Each row was made from one small tree. The marks that hang from a mark follow it in brackets, in alphabetical order. Every link used is in the known rows. Write each row's tree.
Known rows
Y[X[E]]: -3.16,-1.65,-4.33,-1.61,-2.22,+1.75,+1.43,+0.75,+0.71,-3.11,+0.27,-1.81,-3.49,-0.32,+0.42,+1.88,+0.42,-1.45,+3.33,-0.88,-0.52
J[B]: -2.93,-1.00,-0.74,-1.77,-0.65,+3.14,+3.02,-1.94,-1.40,-1.22,-0.97,-0.95,-4.26,-1.08,-2.21,+1.87,-0.26,+0.20,+1.40,-1.08,-0.28
W[E[X Z[D[R]]]]: -3.39,-1.06,-3.24,-0.12,-0.61,+1.91,+3.11,+0.52,+0.04,-1.16,-0.84,+0.02,-3.73,-2.09,-2.15,+0.77,-2.86,-0.63,-2.16,+0.47,-0.11
J[B E[X[Y] Z[D]]]: -1.95,-0.74,-0.11,-0.61,+2.52,+3.79,+2.41,-1.57,-0.23,-0.40,-0.83,+0.03,-3.72,+0.13,-1.57,+1.11,-1.24,-0.89,-2.15,-2.37,+0.29
Z[D[R] E[X[Y]]]: -0.33,+2.02,-2.89,-1.41,-2.93,+1.29,+1.59,+1.71,+0.03,+0.40,-1.12,+1.12,-5.28,-1.44,-2.68,+2.58,-3.48,-1.28,-1.81,-1.73,+0.99
M[E]: +0.42,-0.86,-1.76,-0.97,-0.88,+0.80,+2.60,-0.44,-0.09,-2.70,-1.43,-2.68,-2.09,-1.51,-1.18,+1.23,-0.38,+0.67,-1.22,-0.87,-0.68
X[E[Z] Y]: +0.91,-1.33,-2.56,-0.46,-2.64,+0.41,-2.62,+1.24,+0.34,-5.41,-2.24,-2.08,-4.47,-0.44,+0.03,+1.35,-0.38,-0.74,-1.71,-1.26,-2.47
M[E[X]]: -0.35,-0.19,-2.46,-0.73,+0.66,+1.33,+3.11,-0.02,+0.23,-2.97,-0.66,-2.41,-2.01,-1.10,-0.89,+1.35,-0.84,+1.25,-1.26,-1.03,-0.99
J[E[X[Y] Z[D]]]: -0.42,-0.24,-2.07,-0.53,+1.25,+2.97,+1.59,-0.60,+0.20,-0.93,-1.04,+0.00,-3.21,-0.57,-0.40,+0.25,-2.17,-0.07,-1.50,-1.35,-0.27
M[E[X[Y]]]: +0.28,+0.02,-2.58,-0.84,+0.08,+1.14,+2.28,+0.24,+0.71,-3.37,-1.23,-2.60,-2.91,-0.80,-0.52,+1.23,-0.57,+1.26,-2.22,-1.20,-1.63
S[B[J[E]]]: -2.10,-2.74,-1.10,-3.64,-0.24,+2.14,+4.90,-0.22,-2.83,-1.29,-1.07,-1.30,-1.82,+1.41,-2.05,+2.45,+1.01,-1.25,+1.03,-1.53,+2.15
Y[X[E[Z[D]]]]: -2.77,-0.73,-3.76,-0.94,-2.05,+0.78,+0.10,+1.41,+0.61,-2.49,+0.15,-0.79,-3.52,-1.00,+0.96,+1.97,-0.57,-2.11,+2.01,-1.17,-0.40
B[J]: -2.38,-0.56,-1.84,-2.24,-2.44,+0.61,+1.98,+0.68,-2.78,-1.66,-1.98,+0.01,-2.98,-0.06,-0.71,+1.73,-0.08,+1.69,+1.71,-2.25,-0.47
S[B[J]]: -2.42,-1.80,-1.35,-3.71,-1.16,+1.31,+4.09,+0.37,-3.10,-1.59,-1.16,-1.04,-2.53,+0.77,-1.59,+2.86,+0.77,-0.89,+1.29,-1.34,+1.47
X[E[Z[D[R]]] Y]: +0.78,-0.71,-2.13,-0.96,-3.32,-0.25,-2.76,+1.44,-0.09,-4.38,-2.62,-0.70,-4.67,-1.24,-0.50,+1.70,-1.29,-0.97,-2.35,-0.95,-1.28
E[X[Y] Z[D]]: -1.06,+2.63,-2.67,-0.13,-0.18,+0.87,-1.00,+1.40,+0.04,-1.54,-1.29,+1.24,-5.02,-2.03,+1.22,+1.06,-3.56,+0.53,-2.21,-1.37,-2.01
D[Z]: -2.32,-1.52,-4.00,-1.26,-2.33,+1.01,+3.15,-2.26,-2.27,-2.16,-0.81,-1.15,-5.39,-3.91,-0.56,+1.87,-0.75,+1.09,+0.70,+0.69,+1.70
E[X[Y]]: -1.70,+0.84,-3.78,-1.53,-0.52,+2.86,+1.76,-0.04,+0.07,-2.80,-0.93,-0.79,-4.93,-0.75,+0.05,+1.02,-1.48,+1.90,+0.59,-0.61,-2.17
S[B[J[E[Z[D]]]]]: -1.88,-2.07,-0.61,-3.19,-0.14,+1.46,+3.89,+0.31,-2.92,-0.70,-1.26,-0.36,-1.88,+0.89,-1.61,+2.55,+0.16,-1.81,-0.11,-1.84,+2.27
E[Z]: -0.53,+0.98,-2.23,-0.24,-1.31,+0.36,+0.08,+0.38,-0.83,-1.53,-0.61,-0.72,-3.40,-2.34,+0.06,+0.86,-1.94,+0.19,+0.57,-0.68,-0.97
R[D[Z[E]]]: -2.17,+0.13,-3.84,-0.41,-2.18,+1.56,+1.99,-1.44,-1.77,+0.62,-0.44,+0.49,-4.96,-6.61,-1.58,+1.81,-1.23,-1.75,+0.59,+0.08,+1.55

Write each row's tree
-3.01,-2.21,-0.77,-1.40,+2.77,+5.36,+5.20,-2.83,-0.59,-0.75,-0.03,-1.21,-2.82,+0.75,-2.84,+1.28,+0.02,+0.07,+0.82,-1.66,+0.72	J[B E[X]]
-2.13,+0.57,-4.24,-0.33,-1.84,+1.72,+1.62,-1.09,-1.23,+0.25,-0.42,+0.44,-5.59,-6.23,-1.17,+1.80,-1.28,-1.47,-0.13,-0.19,+0.93	R[D[Z[E[X[Y]]]]]
-0.51,+1.46,-2.87,-0.62,-2.03,+2.66,+1.10,+1.49,+0.49,-0.42,-1.45,+0.98,-5.26,-0.66,-1.29,+2.15,-3.59,-1.42,-2.29,-2.51,-0.98	Z[D E[X[Y]]]
-1.74,-1.63,+0.72,-0.69,+1.48,+3.39,+2.76,-2.29,-0.94,+0.38,-0.98,-0.07,-2.95,-0.60,-2.32,+1.04,-1.05,-1.44,-1.14,-2.03,+1.22	J[B E[Z[D]]]
-1.46,-1.23,-1.12,-1.40,-0.87,+0.79,+2.10,+0.42,-2.27,-1.04,-1.62,-0.27,-1.83,+0.66,-0.88,+1.10,+0.05,+0.68,+0.58,-2.87,+0.44	B[J[E[Z]]]
-2.43,-1.16,-0.49,-0.42,+3.16,+3.95,+3.63,-1.98,-0.41,-0.58,+0.31,-1.13,-2.61,+0.34,-2.05,+1.13,-0.56,-0.61,-0.26,-2.08,+0.58	J[B E[X Z]]
-2.65,-0.96,-4.09,-0.90,-1.93,+0.75,+0.43,+1.41,+0.80,-2.94,+0.59,-1.69,-3.33,-0.62,+0.86,+1.79,+0.00,-1.87,+2.61,-1.13,-0.55	Y[X[E[Z]]]
-2.78,-0.92,-3.34,-0.28,-1.07,+1.70,+2.24,+0.79,+0.53,-1.61,-1.45,-0.15,-4.66,-1.80,-1.76,+0.60,-2.64,-0.60,-3.15,+0.25,-0.67	W[E[X[Y] Z[D[R]]]]
-0.88,+3.11,-2.69,-0.69,-0.80,-0.08,-0.66,+1.59,-0.30,-0.98,-0.99,+1.29,-4.95,-2.64,+0.35,+1.41,-3.47,+0.63,-1.85,-0.85,-0.70	E[X[Y] Z[D[R]]]
-0.82,+2.25,-3.36,-0.04,+0.09,+0.92,-0.42,+1.25,+0.31,-2.52,-0.46,-0.62,-4.60,-1.31,+1.18,+0.86,-2.28,+0.99,-0.95,-1.14,-2.34	E[X[Y] Z]
-2.54,-0.88,-0.01,-0.48,+3.02,+3.92,+3.25,-1.85,-0.62,+0.10,-0.21,+0.18,-2.86,-0.16,-1.98,+1.23,-1.51,-0.89,-1.10,-2.16,+0.85	J[B E[X Z[D]]]
-0.92,+1.89,-2.80,-1.28,-2.37,+1.45,+2.42,+1.47,-0.41,+0.87,-0.52,+1.29,-4.37,-1.73,-3.05,+2.77,-3.76,-1.26,-0.76,-1.49,+1.54	Z[D[R] E[X]]
-1.47,+0.17,-4.78,-1.42,-3.13,-0.56,+4.04,-0.51,-1.78,-0.71,+0.70,-1.31,-5.34,-3.80,-3.19,+3.28,-1.22,+0.06,+0.41,+0.50,+4.49	D[R Z[E[X]]]
-0.66,+1.81,-1.54,-0.87,-2.20,-0.61,-0.13,+0.61,-1.43,+0.02,-1.28,+1.25,-3.73,-3.64,-0.70,+1.34,-3.23,-0.21,-0.39,-0.32,+0.71	E[Z[D[R]]]
-3.32,-2.56,-4.08,-0.89,-1.00,+3.80,+3.94,-0.38,+0.75,-2.92,-1.39,-1.64,-4.59,-0.47,-1.97,+0.37,-1.21,+0.24,-1.43,+0.36,-1.75	W[E[X[Y]]]
-1.87,+2.89,-2.51,-0.54,-0.07,+0.09,+0.45,+1.20,-0.98,-0.26,-0.19,+1.67,-3.66,-2.97,-0.22,+1.61,-3.88,+0.59,-0.41,-0.41,+0.18	E[X Z[D[R]]]
-0.13,+1.14,-2.07,-1.50,-3.96,+0.93,+1.93,+1.03,-0.76,+1.13,-1.24,+1.06,-4.37,-2.16,-3.40,+2.64,-3.24,-1.81,-0.82,-1.38,+1.86	Z[D[R] E]
+0.71,-1.02,-2.14,-0.62,-2.86,+0.39,-2.97,+1.35,+0.11,-4.73,-2.80,-0.82,-4.69,-0.86,+0.13,+1.53,-1.34,-1.03,-2.61,-1.35,-2.26	X[E[Z[D]] Y]
-1.98,+2.50,-2.55,+0.02,+0.63,+1.09,+0.26,+1.03,-0.67,-0.85,-0.45,+1.56,-3.74,-2.43,+0.65,+1.25,-3.95,+0.47,-0.70,-1.02,-1.16	E[X Z[D]]
-1.52,-0.59,-1.73,-1.34,-0.18,+1.08,+1.75,+0.86,-1.71,-1.53,-1.50,-0.22,-2.46,+1.14,-0.33,+1.17,-0.13,+1.10,-0.16,-3.09,-0.19	B[J[E[X[Y] Z]]]
-1.67,-0.44,-1.37,-1.38,-0.27,+1.11,+1.45,+0.95,-1.89,-1.06,-1.87,+0.68,-2.65,+0.81,-0.27,+1.22,-0.76,+0.88,-0.74,-3.21,-0.08	B[J[E[X[Y] Z[D]]]]
-0.58,-1.31,-1.90,-0.32,-1.73,+0.75,-1.25,+0.80,-0.83,-3.78,-1.60,-0.36,-2.81,-1.44,-0.67,+1.78,-1.77,-1.05,-0.50,-0.84,-1.11	X[E[Z[D]]]
